Each row comes from the steps of one walk. Every step used is in the known rows, and no mark comes twice. Write the walk behind each row, first mark first.
(in the rows, 128 means zero)
Known rows:
g > t > h > q > c > k: [113 125 142 126 122 155 140 184 144 101 206 167 114 158 140 140  64 142
 156 138 113  99 105 109 161 217 112  92 121 157 126  66]
q > c > k > g > p > n > r: [160 175 148 111 115 156 112 110 163 123 115 197 135 182 107 156 154  91
 123 203 107 128 114 162 126 200  91 134  77 150 140  94]
h > q > c > k > g > r > n > p: [164 174 113 136 149 191 111 121 145 176  94 183 105 194  81 144 173 104
 145 187 101 134  99 122 170 210  59 104 103 185 119 111]
x > u > y > r: [147 118 131 126  96 139 139 104 114 105 105  98 167 110 123 134 126 158
 153 140 104 125  67 136 185 152 117  72  75 117  33 106]
p > n > r > g: [146 151 127 119 117 134  84 116 160 155  86 185 114 134  93 142 185 102
 139 218 111  76 165 152 126 174 112 109  96 150 131 109]
x > u > y > r > g > t: [187 102 115 151 100 182 110 136 142 123  89 125 132 168 130 115 142 171
 120 154  90  80 144  95 168 182 111  69  98 119  88 110]
p > n > r > g > t > h > q > c: [111 132 148 126 137 169 130 201 172 163 138 215 111 147 114 142 108 119
 175 190  90  94 133 149 166 199  96  88 131 128 130 128]
t > g > p: [197 141  64 147 123 152 121 140 139 116 123 123 137 218 111 131 182 109
 117 136  95 123 147 113  97 144  85 121 121 124  77  96]
p > n > r > x > u > y: [120 106 121 130 127 145 133 100 138 127 108 107 146 115 106 137 177 117
 164 167  92 146  63 153 162 122 106 130  83 159  34  58]
k > c > h: [108 135 157 128  92 131 117 124 152  85 125 220 144 149  90 169 143 100
 142 117 126 126 126 155 141 156 134 121 115 121 160  78]
t > h > q > c > k: [ 97 131 143 120 125 140 142 181 140 104 212 167 117 145 133 145  69 129
 165 140 119 102 100 120 159 207 113  99 121 165 119  65]
q > c > h: [122 127 154 123 111 135 133 152 159  75 176 202 139 153 107 169 123 112
 140 134 129 113 129 166 138 145 134 104 124 121 160  93]
r > g > h > q > c: [115 110 123 145 132 177 150 191 165 140 145 166 118 123 120 140 107  96
 177 184 102 118 158 150 165 174  92 114 142 137 114 156]
x > u > y: [108  93 130 137 127 144 153 112 125 118 116  83 147 130 116 143 152 116
 137 120 100 158  64 137 153 117 106 119  97 157  47  72]
g > r: [182 148  81 120 103 186 125 123 125 133 108 134 144 120 123 127 113 153
 112 138 125 127 162 101 124 139 119 124  91 110  99 139]
g > h > q > c > k: [117 125 135 129 115 156 151 169 142  93 208 149 122 133 140 145  73 118
 161 155 120 119 119 123 159 206 105 114 115 162 120  78]
y > x: [151 112  99 139  99 104 119 126 136 144 127 145 164 154 151 116 100 146
 148 171 126  94 108 102 135 128 123 145 125 109  94 156]
p > n > r > y: [109 151 108 120  99 134 109 107 162 118  42 139 163  86  99 154 151 123
 145 189 111 116 100 183 136 159 123 130 113 159 110 111]
r > x: [130 118  89 139 134 126 103 127 140 128 126 132 129 102 115 100 151 143
 173 171 124 105 130 130 144 109 140 144 133 144  86 120]
u > y > x: [121  94  94 149 105 112 116 125 141 133 115 122 177 153 154 133 122 129
 167 179 112 114  80 122 145 118 110 152 116 120  58 130]
h > q > c: [101 110 151 138 152 158 155 184 167 144 158 168 109 122 128 132  92 109
 174 162 107 122 120 142 170 158 108 112 155 132 140 157]
c > q: [113 101 130 126 152 136 124 129 111 110 172 158 120 161 134 134  84 131
 126 123 141 104 118 109 129 177 110 128 118 147 143  90]
t > h > q: [114 143 134 114 155 139 129 190 136 152 122 169 109  85 102 142 112 143
 189 134 112 113 148 113 137 178  98 115 134 105 109 108]
u > x: [100 139 115 153 117 129 100 140 118 104 161 136 151 147 143 137 129 136
 128 129 114 130 105 121 142  83 129 151 148 140  69 101]
h > q > c > k > g > p: [155 147 119 155 139 179 132 148 162 103 135 143 136 223 112 147 135  86
 134 141 102 129 149 100 127 208  78 151 124 161 112  89]
p > n: [143 163 161 112 113 128 125 129 126 164 145 151 141 137 151 138 165 123
 158 149  96 130 130 129 142 167 130 153 107 106 143  76]
x > u > y > r > p: [136 119 134 142  79 140 111 100 140 144  69 117 153 134  92 112 151 141
 135 154 113 120  86 150 180 156  96  79  98 143  25 113]
h > q > c > k > g > r: [165 147 117 134 115 206 119 143 141 136 132 154 132 130 121 160  93 128
 132 151 106 112 179 103 156 200 112 130  94 138  99 117]
p > n > r: [153 166 152  98 118 133 108  98 150 142  98 188 126 118 110 146 157 114
 127 197 120 130 118 168 125 160 112 129  83 123 149 116]
q > c > k: [104 124 140 127 110 133 142 150 136  93 215 145 127 165 146 138  75 123
 135 137 128 110  89 127 152 183 127 104 118 176 127  75]
h > q > c > k: [107 123 150 128 128 144 146 167 148  98 211 156 111 135 138 140  73 123
 161 148 119 107 105 115 162 200 114 108 126 164 136  76]
y > r > g: [150 133 112 135 101 130  93 129 137 134  96 143 134 129 109 125 152 138
 155 179 114  57 161 125 155 171 126  72 105 133  88 128]
q > c: [ 98 113 138 136 127 145 148 160 148 132 163 156 131 164 137 131  97 107
 135 148 117 125 100 159 157 133 127 106 144 148 133 155]
y > r > n: [166 145 109 119  91 142 108 118 117 154  79 136 140 138 111 127 151 161
 150 159 120 124 107 111 184 176 104  77 125 137  92 121]

Which walk is each row?
[206 140  58 126 100 181 108 135 120 152 119 135 137 127 119 143 142 152
 114 147  97 103 174 115 126 137 119 102  92 100  63 125] -> t > g > r
[149 167 113 131 153 146 110 103 130 172  81 163 107 197  84 126 201 105
 130 171 116 144  78 133 148 161  71 108 115 174 131 118] -> r > n > p
[124 110  74 148  83 107 117 126 149 130  81 122 191 130 141 125 101 150
 161 178 118  84  94 121 144 134 128 149 138 133  69 150] -> r > y > x
[186 126 125 139 111 180  91 133 163 139  84 171 114 175 126 123 157 145
 109 185 100  84 174 114 136 186 110 101 106 121 150 118] -> p > n > r > g > t
[160 175 156 131 124 168 130 151 153 148 153 166 141 202 139 152 163  91
 170 162  76 131 147 109 145 226  92 168 106 127 134  51] -> h > q > c > k > g > p > n
[100 118 152 140 147 173 139 207 161 156 145 189 116 155 122 148  88 119
 168 151  95 109 131 144 172 186 106 100 149 130 123 143] -> k > g > t > h > q > c
[101 126 174 147 142 153 119 154 146 130 162 154 117 155 126 174  99  93
 149 141 105 108 145 133 171 211 125 137 132 172 125  96] -> h > q > c > k > g
[165 175 115 128 138 145 105  96 126 166  72 162 121 187  87 124 192 125
 140 179 114 134  69 135 167 176  74  85 101 161 111 126] -> y > r > n > p
[168 115 111 121  76 122 155  95 135 147  97 131 172 132 111 117 113 153
 131 162 102  97  70 110 153 149 116 123  95 144  56 107] -> p > n > r > y > x > u
[180 150  76 120  93 184 109 122 124 167  78 138 131 144 105 130 154 151
 126 154 118 139 143  91 154 164  93 110 121 147  97 118] -> g > r > n
[162 174 155 113 128 163 115 120 173 129 113 203 124 160 102 157 151  91
 140 210 103 127 126 153 131 212  82 137  84 143 145  94] -> h > q > c > k > g > p > n > r
[153 130  84 144 127 185  99 145 154 137 131 154 131 101 109 124 123 140
 182 191 104  93 166 112 167 164 125 147 114 150  68 115] -> h > q > c > k > g > r > x
[156 156  96 122 101 197 106 157 133 178  95 168 127 161  97 159 133 138
 150 160 104 122 150  98 175 216  85 104 124 167  82  94] -> t > h > q > c > k > g > r > n
[128  97  94 139 120 163 140 109 131 120 109  85 152 116 108 130 158 131
 154 144  96 145  79 129 161 111 107 124  88 158  17  73] -> g > r > x > u > y
[136 145 118 140  90 187  98 148 157 173  92 171 132 154  84 134 119 125
 130 159 109 104 158 133 158 201  89 109 112 157  57 112] -> t > h > q > c > k > g > r > p
[161 161 115 131 135 152 119  88 122 162  72 147 128 189  81 128 197 122
 143 175 104 145  45 135 177 173  65  78  86 171  79 105] -> x > u > y > r > n > p
[133 133 135 131 102 136  92  94 166 152  58 171 119 132  71 115 153 113
 101 185 138 123 117 173 130 144  93 106 115 158  99 144] -> n > r > p
[129 119 123 133 114 153 143 175 140 102 213 150 117 139 137 153  86 117
 163 157 106 107 126 129 159 205 106 104 117 157 102  71] -> t > g > h > q > c > k
[133 115  88 142 118 132  95 118 136 111 106 115 159  87 119 110 154 157
 199 188 110 104  99 143 179 125 133 114 105 130  35 113] -> u > y > r > x
[190 115 114 150 102 177  97 142 146 124  90 142 128 168 136 113 134 172
 120 159 101  70 171  96 157 185 121  75 113 107 122 133] -> y > r > g > t
[176 102 118 127  94 119 165 105 118 149 137 123 152 151 122 103  98 155
 120 130 114 102  83  82 148 130 118 117 104 131  62 121] -> y > x > u
[114 138 130 127 111 159 109 187 121 135 141 173 142 210 128 157  97 152
 122 108 104  97 127 128 144 199 122  89 116 141  92  85] -> q > c > k > g > t > h
[163 170 150 125  86 166  99 118 141 196  98 163 146 154 122 135 177 119
 143 167  88 123 160 131 154 189 110 153  95 121 102  83] -> k > g > r > p > n
[ 93 135 169 140 137 148 116 167 139 135 161 164 124 164 120 180  97  98
 152 135 103 102 139 139 165 217 123 127 126 173 110  85] -> t > h > q > c > k > g
[195 118  85 128  76 129 151 101 137 147  98 130 173 165 105 118 136 147
 127 166  87  91  78 107 142 154 102 117  93 140  34  95] -> t > g > p > n > r > y > x > u
[132 134 143 130 156 166 118 195 146 156 107 172 107 112 109 149 111 149
 175 131  96 105 169 104 147 201  98 117 136 100 116 110] -> k > g > t > h > q
[175 176 130 104 116 148 112  98 157 129  90 186 134 158 102 139 171 106
 120 198 116 137 120 152 108 170  89 136  79 125 143 109] -> g > p > n > r
[177 112 113 124 104 133 149  99 117 129 128 115 142 106  99  91 126 172
 146 139 111  99  93 103 172 132 131  92  94 140  39 103] -> y > r > x > u
[115  95 111 136 129 144 135 100 137 114 101  99 143 112  97 133 165 119
 152 160 102 146  65 151 158 110 105 122  91 168  30  77] -> n > r > x > u > y
[192 172 115 124 110 146 119 138 135 158 141 148 147 201 138 140 203 111
 151 156  73 126 144 118 119 176 100 151 102 102 108  56] -> t > g > p > n
[188 102  71 134  72 137 153 109 123 149 104 110 172 137 112 115 110 166
 125 144  94  85  92  94 153 136 119 107  99 137  20 114] -> t > g > r > y > x > u
